Known rows, with every way that one mark hangs from another
Z_202(Z_519(Z_162(Z_231) Z_396) Z_683(Z_770)): [-0.41 -0.01 -0.48 -0.08 -0.22  0.17  0.20  0.01  0.03 -0.37 -0.10  0.02
  0.28  0.25 -0.19 -0.20 -0.17  0.49 -0.27  0.39]
Z_683(Z_202(Z_519(Z_162)) Z_770): [-0.15  0.06 -0.27  0.01 -0.10 -0.17  0.22  0.04 -0.05 -0.16  0.10 -0.11
  0.01 -0.20 -0.02  0.04 -0.30  0.56 -0.43  0.04]
Z_519(Z_162 Z_202 Z_396 Z_770): [-0.32  0.28 -0.17 -0.01  0.11  0.23  0.11  0.28  0.17  0.00  0.34  0.27
  0.05 -0.21  0.37 -0.22 -0.18  0.74  0.03 -0.31]
Z_519(Z_162(Z_231(Z_396)) Z_202(Z_683)): [-0.18  0.16 -0.34 -0.09 -0.05  0.25  0.20  0.03  0.04 -0.03 -0.31  0.07
  0.13 -0.09  0.04 -0.11 -0.26  0.44 -0.08  0.11]
Z_519(Z_202(Z_683) Z_396): [-0.24  0.09 -0.17 -0.14 -0.11  0.08  0.13  0.17 -0.08  0.00  0.09  0.04
  0.07 -0.07  0.36 -0.26 -0.05  0.56 -0.06  0.06]
Z_519(Z_162 Z_770(Z_683)): [-0.23 -0.01 -0.10 -0.02  0.09  0.23 -0.09  0.25  0.00 -0.08  0.16 -0.02
  0.08 -0.02  0.00  0.08 -0.04  0.32  0.16  0.01]
Z_162(Z_231 Z_519(Z_202(Z_683) Z_770)): [-0.27  0.02 -0.56  0.03 -0.13  0.13  0.03  0.39  0.28 -0.30 -0.23 -0.09
 -0.13 -0.15 -0.05 -0.21 -0.11  0.45  0.03  0.40]
Z_683(Z_770): [ 0.02  0.03 -0.06  0.11 -0.06 -0.09 -0.02  0.10 -0.03 -0.14  0.22  0.00
 -0.02  0.10  0.00  0.03 -0.08  0.12 -0.06  0.07]
Z_162(Z_519(Z_202(Z_683(Z_770)) Z_396)): [-0.25 -0.02 -0.48 -0.10 -0.22  0.05  0.11  0.30  0.05 -0.25  0.20 -0.03
 -0.03 -0.10  0.30 -0.13 -0.11  0.68 -0.12  0.27]
Z_202(Z_519 Z_683): [-0.28 -0.13 -0.29 -0.17 -0.22 -0.09  0.03 -0.05 -0.09 -0.16 -0.30 -0.21
  0.09 -0.01 -0.11 -0.07 -0.04  0.19 -0.27  0.50]
Z_162(Z_231(Z_396) Z_519(Z_202 Z_770(Z_683))): [-0.27  0.20 -0.49 -0.11  0.15  0.36 -0.04  0.25  0.06 -0.09  0.05  0.01
 -0.09 -0.01 -0.05  0.03 -0.10  0.27  0.31  0.34]
Z_770(Z_683(Z_202(Z_519(Z_162)))): [-0.25 -0.07 -0.25 -0.17 -0.01  0.04  0.16  0.05 -0.23  0.05 -0.02 -0.21
  0.06 -0.23 -0.05  0.09 -0.11  0.39 -0.17  0.12]
Z_231(Z_162(Z_519(Z_202(Z_683))) Z_396): [-0.19  0.21 -0.58 -0.22 -0.10  0.02 -0.07 -0.09  0.04 -0.04 -0.13 -0.09
 -0.07 -0.32  0.16  0.15 -0.31  0.44  0.02  0.24]
Z_770(Z_683(Z_202)): [-0.03 -0.04  0.00 -0.08  0.07 -0.03  0.08  0.11 -0.29  0.08  0.17 -0.17
 -0.07 -0.05  0.07  0.09 -0.01  0.21  0.06 -0.01]
Z_231(Z_162(Z_519(Z_202)) Z_396): [-0.13  0.32 -0.47 -0.16  0.05  0.08 -0.09 -0.12  0.09  0.10  0.07  0.04
 -0.11 -0.36  0.14  0.21 -0.31  0.32  0.12  0.01]
Z_162(Z_231 Z_519(Z_396 Z_770)): [-0.29  0.10 -0.36 -0.05  0.06  0.28  0.00  0.16  0.29 -0.24  0.06  0.17
 -0.02  0.16 -0.08 -0.14 -0.03  0.17  0.16  0.11]
Z_519(Z_162(Z_231) Z_202 Z_770(Z_683)): [-0.27  0.13 -0.27  0.10  0.12  0.35  0.05  0.40  0.08 -0.07  0.08  0.04
  0.04 -0.11 -0.08 -0.13 -0.07  0.43  0.24  0.05]
Z_202(Z_519 Z_683(Z_770)): [-0.23 -0.09 -0.35 -0.05 -0.27 -0.16  0.04  0.02 -0.10 -0.30 -0.10 -0.21
  0.07  0.11 -0.09 -0.06 -0.11  0.33 -0.31  0.58]

Rows
[-0.28  0.30 -0.29 -0.03  0.19  0.41  0.05  0.22  0.01 -0.01  0.10  0.12
  0.07 -0.01  0.01 -0.02 -0.19  0.46  0.23  0.06] => Z_519(Z_162(Z_231(Z_396)) Z_202 Z_770(Z_683))
[-0.27  0.18 -0.22 -0.04  0.03 -0.19  0.10  0.04 -0.03 -0.10  0.08 -0.11
 -0.13 -0.17  0.03 -0.06 -0.19  0.47 -0.26  0.15] => Z_683(Z_202(Z_519(Z_770)))
[-0.26  0.08 -0.29  0.03 -0.06  0.08  0.06  0.36  0.14 -0.15 -0.04 -0.01
  0.02 -0.30  0.24 -0.17 -0.21  0.75 -0.09  0.05] => Z_519(Z_162 Z_202(Z_683) Z_770)
[-0.20  0.13 -0.36 -0.18 -0.02  0.11 -0.11 -0.14  0.12 -0.03  0.16  0.08
  0.02 -0.11  0.08  0.12 -0.12  0.17  0.14 -0.06] => Z_231(Z_162(Z_519(Z_396)))
[-0.35  0.09 -0.33 -0.14 -0.03  0.28  0.19 -0.12  0.11 -0.08 -0.14  0.14
  0.25  0.09 -0.20 -0.18 -0.10  0.21 -0.13  0.09] => Z_202(Z_519(Z_162(Z_231) Z_396))
[-0.30  0.35 -0.52 -0.16  0.15  0.20 -0.23  0.08 -0.01  0.01  0.28 -0.03
 -0.12 -0.26  0.14  0.24 -0.24  0.45  0.35  0.20] => Z_231(Z_162(Z_519(Z_202 Z_770(Z_683))) Z_396)
[-0.21 -0.03 -0.37 -0.02  0.07  0.13  0.03  0.30  0.04 -0.20  0.03 -0.16
 -0.18 -0.02 -0.18  0.05 -0.04  0.23  0.18  0.22] => Z_162(Z_231 Z_519(Z_770(Z_683(Z_202))))
[-0.23  0.40 -0.27  0.05  0.17  0.31  0.11  0.12  0.19 -0.04  0.00  0.24
  0.02 -0.09  0.05 -0.09 -0.31  0.48  0.06 -0.09] => Z_519(Z_162(Z_231(Z_396)) Z_202 Z_770)
[-0.33  0.08 -0.49 -0.11 -0.17  0.13  0.15 -0.15 -0.01 -0.32 -0.31 -0.02
  0.22  0.21 -0.24  0.01 -0.29  0.35 -0.35  0.53] => Z_202(Z_519(Z_162(Z_231(Z_396))) Z_683(Z_770))
[-0.37  0.19 -0.19 -0.08  0.14  0.36  0.03  0.37 -0.03  0.03  0.44  0.15
  0.11 -0.12  0.33 -0.13 -0.06  0.71  0.21 -0.13] => Z_519(Z_162 Z_202 Z_396 Z_770(Z_683))
[-0.29  0.20 -0.45 -0.02  0.08  0.28  0.08  0.33  0.29 -0.18  0.16  0.18
 -0.09 -0.08  0.08 -0.25 -0.08  0.44  0.18  0.07] => Z_162(Z_231 Z_519(Z_202 Z_396 Z_770))
[-0.23  0.14 -0.23  0.03 -0.07 -0.04  0.03  0.34  0.07 -0.14  0.03 -0.06
 -0.08 -0.16  0.22 -0.21 -0.12  0.60 -0.03  0.20] => Z_519(Z_202(Z_683) Z_770)
[-0.43  0.24 -0.36 -0.07  0.06  0.14  0.25  0.02  0.11 -0.18  0.06  0.13
  0.07 -0.02 -0.04 -0.21 -0.27  0.61 -0.23 -0.05] => Z_683(Z_202(Z_519(Z_162(Z_231) Z_396 Z_770)))
[-0.17  0.10 -0.38  0.02  0.01  0.07 -0.02  0.38  0.27 -0.12  0.12 -0.01
 -0.20 -0.34  0.15 -0.07 -0.10  0.43  0.09  0.09] => Z_162(Z_519(Z_202 Z_770))
[-0.21  0.02 -0.38 -0.06  0.05  0.18 -0.09  0.45  0.08 -0.08  0.21 -0.11
 -0.17 -0.25  0.11  0.01  0.02  0.40  0.27  0.24] => Z_162(Z_519(Z_202 Z_770(Z_683)))
